Each row was made from one path, in order. Every step used is in the known rows, and no mark comes twice. Write each row's path.
Known rows:
vido -> rilum -> siga -> seli -> vumav -> bila -> gegik -> zefaba: -2,8,-30,22,-16,0,52,-30,9,15,1,32,-35,5,-11,15,19,-5,-43,-38,18,5,33,36,-18,-46,-20,-48,-49,-19,40,-16,55,38,-11,38,-3,-2,0,12,-25,17,-48,3,12,26
seli -> memi -> rilum: 13,-13,-15,2,-2,-10,16,-14,37,-11,12,13,-1,-29,-13,5,15,-18,7,-21,19,-12,1,19,-11,-43,-20,-38,-29,-30,11,-9,52,5,-25,13,-7,6,12,-27,-17,-23,-17,-24,2,10
gegik -> zefaba -> memi -> rilum -> vido: 12,23,-14,1,18,-11,13,-23,24,29,13,24,19,-24,-13,12,-2,-14,-24,5,49,12,4,9,-51,-6,-24,-29,-43,4,24,-10,66,-23,-6,-25,11,-12,18,-25,-27,7,-15,-2,-1,24
gegik -> seli -> vido -> rilum: -6,5,-17,31,1,-7,35,-40,18,12,15,35,-26,-5,-5,2,21,-37,-14,-24,39,-6,21,23,-41,-49,-10,1,-16,-11,-3,-4,47,37,-18,56,-13,2,4,-27,-13,4,-40,2,3,22
bila -> memi -> seli -> vido -> zefaba: 4,-9,-30,-11,-29,-2,-7,-23,13,-38,-24,14,-20,-12,-25,-22,12,-4,15,-32,53,11,12,42,-27,-35,-18,-37,-54,11,13,-9,68,29,-28,47,4,-12,9,9,-11,-25,-18,-37,5,2
vido -> seli -> gegik -> rilum: 11,-14,-22,10,-5,-11,37,-18,-12,-2,-2,13,-27,15,-9,1,30,-43,-21,-27,33,6,33,17,-59,-31,-2,-12,-18,-18,12,-8,43,45,-12,39,-12,22,-1,-11,-16,10,-36,-10,1,20
zefaba -> memi -> rilum -> vido -> seli -> vumav -> gidov: 28,6,-23,-1,31,-2,19,-4,18,-25,4,31,0,-18,-13,6,9,-15,-31,6,24,22,-3,15,-43,-29,-46,-47,-39,-27,36,-5,66,28,-17,-7,5,-25,34,-28,-15,-13,-33,-8,12,12
vido -> seli -> gegik: 6,-11,-23,3,-8,-13,26,-8,-15,-19,-11,4,-29,21,-9,-5,23,-46,-4,-29,29,12,32,30,-42,-33,-10,-15,-19,-19,26,-7,30,42,-16,32,-7,13,0,-10,-9,1,-33,-17,10,-2
vido -> rilum -> siga: 16,-6,-4,16,-19,13,48,-21,-1,15,21,14,-20,15,-28,1,-1,-3,-15,-11,-5,-15,9,43,-9,-47,-22,-16,-44,-16,45,4,40,10,-17,14,-9,-18,5,21,-13,14,-40,-4,9,-4
bila -> vido -> zefaba -> rilum: 49,23,7,14,-26,1,17,-22,-17,-11,-2,7,10,0,-45,4,-9,5,-6,-20,40,7,-1,15,-18,-7,-34,-23,-52,26,32,0,54,13,-31,15,10,-21,24,13,-5,-11,-19,-21,5,7
vido -> seli -> vumav -> bila -> memi -> rilum: 2,-15,-33,-5,-1,-8,19,-1,8,-41,-18,20,-49,-2,-4,6,19,-10,-33,-36,18,30,28,25,-36,-33,-24,-56,-21,-26,-4,-6,63,64,-29,33,-2,-5,16,-3,-9,-8,-31,-25,15,16
memi -> seli -> vumav: 6,-5,-26,-2,9,-17,25,11,16,-26,-9,18,-23,-5,-9,-2,10,-12,2,-22,42,17,19,25,-20,-26,-15,-31,-21,-9,14,-2,46,32,-29,14,-15,16,6,-11,-15,-26,-23,-8,25,5
memi -> rilum -> siga -> seli: 12,-14,-18,4,8,21,48,-8,2,16,27,33,13,-2,-26,-4,7,-10,2,3,20,-9,7,21,-5,-41,-16,-28,-41,-13,30,-2,71,15,-1,20,-29,4,16,0,-27,6,-47,8,33,2
memi -> rilum -> siga: 11,-11,-7,7,1,16,44,-10,4,16,26,18,7,-6,-41,2,-2,-3,2,2,9,-8,-5,26,-5,-42,-16,-28,-40,-22,30,4,59,0,-12,5,-16,-7,13,9,-13,0,-34,-1,25,-6
zefaba -> memi -> rilum -> siga -> seli: 22,0,-21,-2,17,14,25,-5,3,3,28,30,37,-14,-14,-3,-7,1,-3,19,37,-12,-1,19,-22,-27,-44,-28,-53,1,51,-5,58,-2,-6,-7,-10,-1,39,-15,-27,-13,-42,-3,17,1
siga -> rilum -> memi: 18,-28,-32,-6,13,1,36,-27,25,23,-2,29,5,-17,-8,23,20,-9,-15,-12,-22,-31,1,5,-3,-27,-9,-18,-42,7,25,5,48,10,3,20,-34,-6,8,-31,-19,17,-38,-5,9,23
vido -> zefaba -> memi -> seli -> vumav -> bila -> gegik: 20,16,-32,-15,-15,-21,-8,9,-9,-31,-23,-1,-16,-13,-19,2,12,-7,-21,-27,55,30,31,21,-31,-4,-49,-46,-62,3,42,-21,42,30,-31,6,11,2,21,5,-11,-29,-16,-37,18,6
gegik -> zefaba -> memi -> rilum -> vido -> seli -> vumav: 13,16,-27,1,14,-20,13,-21,24,10,-2,32,-9,-18,-2,14,6,-18,-35,-11,52,26,16,15,-68,-10,-21,-44,-40,-17,24,-9,69,-2,-1,-20,8,-12,13,-26,-38,1,-17,-2,-3,33
memi -> seli -> vumav -> bila -> siga -> zefaba -> rilum -> vido: 15,23,-43,-10,13,-8,22,5,25,-27,-17,31,-13,-4,-29,13,17,1,-21,-21,31,8,21,11,-28,-27,-21,-73,-35,-9,23,-26,60,47,-40,10,-7,-7,35,-24,-1,-18,-22,7,20,26
vumav -> rilum -> siga: 14,14,-1,11,1,29,51,-17,-12,10,17,5,6,-7,-20,26,15,3,-20,6,-16,-21,5,12,16,-27,-13,-25,-25,-22,38,-11,40,15,-24,26,11,8,4,6,0,6,-40,18,29,8
vumav -> bila -> seli -> vido -> zefaba -> rilum: 7,13,-12,3,5,11,14,-12,7,-33,3,7,0,-20,-27,41,21,-6,-24,-19,18,13,13,-4,-12,-30,-37,-58,-21,-7,-3,-30,49,43,-46,37,7,-17,36,-14,44,-24,-26,-15,10,24
zefaba -> memi -> rilum -> vido -> seli -> vumav: 27,3,-24,2,18,-7,15,-7,23,-12,3,33,3,-14,-21,4,-4,-10,-22,0,31,2,4,24,-49,-28,-40,-43,-36,-20,41,5,65,19,-14,-9,-3,-21,35,-27,-26,-14,-28,-10,10,14
gegik -> seli -> vido -> zefaba -> memi -> rilum -> siga: 4,8,-27,12,-4,-4,20,-36,5,8,8,38,-10,-14,-20,4,23,-30,-9,-14,54,4,18,23,-46,-43,-22,-18,-47,-23,20,-14,58,21,-4,40,-10,-4,13,-30,-27,-8,-29,3,7,21
bila -> gegik -> seli -> vumav -> gidov: -16,22,-19,31,-1,-12,33,-29,-4,-3,-10,14,-11,-11,2,2,40,-16,-20,-39,37,20,7,39,-4,-28,-18,-18,-24,1,11,-4,22,38,-13,62,10,20,-6,4,-14,-15,-56,0,21,13
gegik -> seli -> vido: -14,10,-18,22,14,-9,33,-35,18,11,10,31,-6,-12,-2,8,24,-38,-4,-19,42,-6,13,22,-27,-45,-5,4,-6,-5,-5,-8,31,23,-13,62,-8,9,5,-40,-6,-4,-31,11,11,20
rilum -> zefaba -> memi: 7,10,-6,-12,12,-7,9,-3,17,-2,0,-8,9,-26,-13,1,8,-12,-6,4,-6,-18,2,28,-4,4,-29,-18,-35,-4,42,-15,26,-23,4,-9,15,-28,23,-9,-9,-5,-17,8,3,-4
vido -> rilum -> memi -> seli -> gegik: 5,-34,-34,2,-16,-10,29,-21,15,-4,-11,25,-41,9,-38,-9,13,-30,-7,-25,7,-2,28,29,-41,-44,-20,-33,-59,-39,32,2,79,46,-24,20,-22,-15,0,-7,-16,8,-34,-24,1,7
vido -> zefaba -> rilum: 50,16,-1,-4,-19,-4,15,0,-24,6,1,0,0,-8,-27,9,12,-8,-4,1,21,14,13,8,-17,15,-40,-19,-44,-1,37,-7,31,5,-22,-7,4,-1,14,1,-11,-19,-21,-17,14,-4
memi -> seli -> vido -> zefaba -> rilum: 26,6,-23,0,-4,-9,14,-3,5,-20,-2,17,-12,-9,-37,-1,14,-24,11,-17,54,18,20,11,-40,-20,-21,-35,-43,-15,28,-18,62,33,-32,19,-9,-4,15,-18,-5,-33,-19,-17,12,5
gegik -> rilum -> vido -> zefaba -> memi: 33,7,-9,2,7,-2,28,-30,13,35,3,23,9,-12,-30,17,16,-11,-34,0,20,-11,6,10,-45,-18,-14,-15,-36,6,18,-3,54,-1,-1,23,-3,-15,16,-15,-19,21,-13,5,5,35
siga -> zefaba -> rilum -> vido -> seli -> vumav -> bila: 37,35,-40,-5,22,-14,26,-2,27,0,-15,32,-8,0,-13,27,17,-18,-36,-10,-5,-2,25,-3,-34,-3,-22,-56,-23,-18,28,-28,41,38,-12,-6,1,-17,40,-36,-11,2,-34,17,9,38
seli -> memi: 5,-4,-14,-3,0,-17,16,-17,34,-11,3,3,1,-21,3,12,19,-17,9,-27,10,-15,2,33,4,-41,-18,-24,-19,-16,18,-12,18,-4,-20,26,6,7,7,-35,-8,-23,-11,-14,0,7
siga -> rilum -> zefaba -> memi: 29,0,-20,-6,17,3,23,-13,21,10,4,12,13,-26,-5,15,14,-5,-23,0,-8,-36,5,0,-11,1,-21,-18,-42,20,39,-11,41,-6,9,-4,-14,-14,25,-17,-26,8,-38,4,-2,21
vumav -> zefaba -> rilum -> memi -> seli: 15,5,-13,-11,28,12,31,3,-3,-9,0,6,5,-14,-18,15,17,-30,-6,1,6,14,18,6,-17,10,-41,-39,-40,-27,23,-30,64,29,-20,-1,22,-13,19,-14,20,-17,-18,17,10,-6
seli -> gegik -> zefaba -> rilum -> siga: 11,18,-23,17,-10,-15,43,-36,-1,27,-8,19,-2,-10,-27,21,20,-21,-9,-8,34,0,11,15,-42,-24,-10,-28,-40,-30,44,-22,25,1,-13,2,22,16,-6,-35,-16,-13,-19,7,-3,21
zefaba -> rilum: 37,17,3,14,11,7,36,-6,-8,15,22,13,29,-14,-27,12,2,3,1,19,12,-9,-10,5,-11,1,-35,-16,-21,3,31,2,25,4,-30,-5,8,4,25,-21,0,-27,-37,-2,13,-1
zefaba -> rilum -> vido -> seli -> memi: 33,11,-11,6,14,2,32,-24,12,0,5,28,11,3,-43,15,22,-11,-7,-1,7,-4,2,25,-30,-20,-19,-47,-28,-31,40,1,53,24,-16,25,2,-25,26,-43,-13,-12,-31,11,1,17

Write each row's path:
22,31,0,12,10,-10,30,-21,1,35,18,14,18,-20,-7,20,10,-8,-14,7,37,14,3,1,-35,15,-19,-19,-29,6,17,-12,39,-18,-15,-19,15,9,8,-21,-15,-9,-22,6,-1,17  gegik -> zefaba -> rilum
15,-3,-29,-7,-7,-6,21,-20,41,-3,9,22,-1,-19,-14,9,19,-14,4,-23,5,-21,4,25,-7,-51,-12,-49,-46,-39,28,-23,50,-3,-5,4,-11,-2,17,-21,-30,-12,-24,-5,0,17  seli -> memi -> rilum -> siga -> zefaba
30,-10,-25,1,21,8,40,-23,15,16,3,30,-1,11,-17,18,19,-19,-27,-16,-1,-19,15,12,-26,-32,0,-23,-26,16,27,6,59,31,4,37,-37,-14,13,-22,-24,34,-46,6,13,28  siga -> rilum -> vido -> seli
27,-13,-30,-1,17,2,35,-32,30,6,-1,34,-6,5,-13,22,28,-20,-23,-26,-1,-23,14,18,-25,-42,2,-34,-29,0,26,1,61,29,3,45,-33,-14,12,-35,-29,24,-39,3,2,34  siga -> rilum -> vido -> seli -> memi
12,-7,-35,14,10,-2,49,-20,6,16,0,33,4,-5,8,4,33,-40,-12,-16,43,-17,30,0,-31,-30,-7,-3,-15,8,14,-15,42,38,-3,52,-18,41,2,-32,-24,8,-43,6,18,30  siga -> seli -> gegik -> rilum
20,5,-25,7,11,-7,8,-6,21,-24,14,22,7,-13,-15,-10,-7,-14,-3,-5,59,-1,11,21,-49,-35,-42,-27,-46,1,44,-12,56,22,-35,0,-1,-9,34,-24,-8,-32,-29,-25,-2,4  zefaba -> memi -> seli -> vido -> rilum
14,15,-17,16,-11,-3,17,-34,0,20,-3,15,19,-4,-48,-5,21,-3,-19,-26,53,-4,12,35,-39,-17,-13,-32,-56,18,38,0,63,16,-7,43,0,-3,13,17,-23,2,-37,-14,8,25  bila -> gegik -> rilum -> vido -> zefaba -> memi -> seli
25,10,-37,-5,-18,-6,10,-1,-8,-13,-13,18,-9,-16,-20,7,14,-3,-27,-22,42,18,27,20,-23,-17,-52,-56,-70,-13,53,-21,53,28,-13,12,3,-1,24,4,-28,-19,-29,-22,24,13  vido -> zefaba -> memi -> rilum -> siga -> seli -> vumav -> bila -> gegik
-16,-4,-41,-8,1,8,29,-29,14,-5,-11,28,-10,-16,-24,8,18,-7,-29,-17,31,9,21,8,-24,-41,-22,-59,-48,-8,1,-30,80,42,-27,48,14,2,15,-15,0,9,-26,-16,16,30  vumav -> bila -> memi -> rilum -> siga -> seli -> gegik -> zefaba
1,-17,-32,-4,-18,0,12,-31,8,-21,-19,19,-10,-8,-28,-22,18,-4,4,-20,56,-3,13,30,-44,-32,-8,-29,-46,14,2,-4,75,36,-28,48,2,15,7,3,-19,-12,-29,-31,0,17  bila -> memi -> seli -> gegik -> rilum
25,-7,-34,-8,13,-4,21,-12,21,-3,-8,18,0,-21,-16,6,21,-17,-16,-7,15,-31,18,-4,-34,-6,-16,-28,-51,6,44,-19,58,17,0,2,-19,-3,21,-24,-30,0,-38,-1,-4,25  siga -> rilum -> zefaba -> memi -> seli -> gegik
8,13,-32,5,18,-14,15,-3,14,-18,-1,21,11,-23,-13,7,8,7,-29,-12,59,6,13,12,-45,-18,-40,-45,-40,7,26,-16,50,31,-33,11,9,14,35,-18,-9,-31,-31,-20,10,26  zefaba -> memi -> seli -> vumav -> bila -> gegik -> rilum
-6,-3,-18,7,7,-9,22,-30,22,5,17,30,-5,-14,-6,0,32,-30,0,-16,42,-4,17,16,-30,-34,-12,-17,-24,-18,-16,-6,66,24,-13,46,-20,20,9,-36,-32,-5,-33,-1,4,22  gegik -> seli -> memi -> rilum
-6,9,-17,22,4,-11,23,-38,26,7,8,33,-24,-15,-8,1,22,-35,-19,-18,34,-12,22,23,-48,-34,-20,-8,-30,-20,13,-13,55,27,-8,42,-4,-17,13,-32,-20,1,-36,9,-9,24  gegik -> seli -> vido -> rilum -> zefaba -> memi
-24,21,-17,40,-10,-9,27,-46,5,14,1,17,6,-10,-18,-2,25,-23,1,-44,52,-8,9,45,-13,-42,-6,-8,-21,8,19,-2,24,25,-12,75,4,13,0,-4,-9,-12,-49,-5,11,12  bila -> gegik -> seli -> vido
13,1,-32,14,8,-2,26,-19,33,-7,5,33,-10,-18,8,1,17,-33,-11,-19,24,-18,25,18,-23,-33,-27,-23,-31,-8,42,-20,51,29,-2,35,-10,-14,20,-28,-22,-5,-42,4,4,18  siga -> seli -> vido -> rilum -> zefaba -> memi
-11,9,-25,-12,7,9,22,-6,8,-23,9,8,11,-9,6,15,26,-4,-17,-27,19,-8,15,18,15,-48,-29,-50,-22,15,11,-33,29,28,-42,53,-1,11,31,-20,19,-1,-20,-6,19,10  vumav -> bila -> siga -> seli -> memi
24,30,-21,-7,-18,7,-5,-2,3,-12,16,8,31,-11,8,-12,-2,9,0,-12,37,-23,1,25,-15,-22,-38,-34,-51,36,44,-22,27,-20,-23,-34,-7,2,48,20,-18,-12,-35,-15,-1,-1  bila -> siga -> zefaba -> memi -> rilum
-3,31,-14,22,-6,-11,13,-38,12,28,3,13,27,-20,-29,1,4,-5,-16,-25,55,3,1,37,-32,-14,-19,-37,-52,14,44,-4,53,-13,-7,9,19,-7,10,8,-25,-4,-33,-13,3,18  bila -> gegik -> zefaba -> memi -> rilum -> vido
22,27,-17,12,12,-17,33,-28,15,25,-6,33,-11,-7,-16,27,22,-14,-31,-10,30,25,14,17,-54,-1,-8,-44,-26,-23,24,-7,52,6,-2,-2,12,-13,4,-35,-27,0,-20,20,-1,35  gegik -> zefaba -> rilum -> vido -> seli -> vumav
-10,-30,-32,-23,14,-8,21,-9,18,-2,-9,21,-3,0,-32,-3,17,-23,10,-12,2,5,9,32,-11,-30,-8,-30,-47,-20,19,2,67,17,-9,25,-25,-14,6,-22,-8,3,-21,-6,19,2  rilum -> memi -> seli
8,26,-10,-3,13,-19,10,-18,10,22,13,7,21,-23,13,12,-1,-13,-17,2,51,13,7,14,-37,3,-28,-12,-37,22,23,-16,28,-32,-7,-23,21,5,14,-22,-17,-4,-13,-6,-4,14  gegik -> zefaba -> memi
3,-2,-31,2,6,6,54,-14,10,6,-3,34,-3,3,2,16,22,-6,-4,-14,6,-11,11,44,12,-49,-9,-26,-28,-14,46,-7,20,11,9,40,-15,7,2,-19,-27,-4,-38,29,33,8  rilum -> siga -> seli -> vumav
15,-4,-10,9,18,5,44,-31,12,31,13,29,-2,9,-27,15,26,-23,-33,-10,11,-6,12,18,-46,-31,9,-16,-13,-4,1,6,64,22,0,46,-18,-12,11,-12,-15,35,-30,16,8,35  gegik -> rilum -> vido -> seli
2,-12,-28,-2,3,-10,31,-11,11,-2,-9,14,-19,-4,-38,-8,30,-36,-4,-18,42,-3,28,8,-49,-19,5,-24,-35,-19,11,-19,71,36,-15,30,-16,15,3,-11,-16,-1,-23,0,6,21  memi -> seli -> gegik -> rilum -> zefaba
42,6,-12,-12,-15,-8,-4,7,-12,-6,4,1,1,-18,-16,-5,-2,-13,-8,-1,40,15,14,10,-33,3,-53,-22,-60,5,38,-8,50,0,-19,-24,-1,-4,25,7,-24,-16,-17,-35,11,-5  vido -> zefaba -> memi -> rilum
12,13,-21,0,30,19,27,0,11,-15,13,17,12,-27,10,13,3,-38,-12,-6,35,2,19,12,-20,-24,-50,-35,-39,-15,40,-43,56,20,-9,4,27,-9,30,-14,9,-20,-23,16,9,-2  vumav -> zefaba -> memi -> rilum -> siga -> seli -> vido
-11,-6,-17,3,7,-11,19,-31,29,4,8,26,-14,-20,-12,-1,40,-33,-3,-19,27,-8,19,19,-26,-25,-5,-24,-29,-33,-13,-12,72,19,0,42,-18,4,7,-31,-35,3,-30,11,0,24  gegik -> seli -> memi -> rilum -> zefaba
18,15,-24,5,25,-8,26,2,31,-21,-19,18,-23,-35,6,27,3,-22,-28,-18,16,7,13,19,-25,-22,-44,-43,-19,-31,31,-21,39,23,-19,-9,33,-14,18,-22,1,-27,-5,10,12,12  seli -> vumav -> zefaba -> memi -> rilum -> vido
18,12,-33,4,17,0,32,0,19,-16,-13,28,-10,-29,26,21,31,-13,-28,-10,11,-13,30,1,-4,-2,-28,-36,-19,-15,36,-19,46,35,-3,24,0,16,12,-27,-33,-11,-44,22,25,29  siga -> seli -> vumav -> rilum -> zefaba -> memi
15,-9,-6,23,-21,1,30,-41,17,-4,-1,23,-12,7,-40,-1,-14,-1,-15,-34,6,-12,-2,35,-17,-49,-24,-25,-52,5,27,12,74,24,-27,31,-7,-40,14,11,-4,19,-28,-22,-5,15  bila -> vido -> rilum -> memi
5,-3,-31,1,-9,-13,23,-22,-13,-4,-2,19,-21,14,-15,1,20,-37,-17,-20,50,23,32,29,-70,-32,-14,-36,-50,-34,40,-17,59,23,-3,3,0,6,4,-13,-33,2,-32,-10,-2,15  vido -> seli -> gegik -> zefaba -> memi -> rilum -> siga
4,2,-24,-8,18,-10,25,18,12,-35,-14,7,-33,-9,4,5,14,-29,-6,-28,39,25,31,20,-20,-17,-23,-34,-20,-14,10,-23,52,42,-29,11,4,12,6,0,3,-25,-15,4,22,1  memi -> seli -> vumav -> zefaba
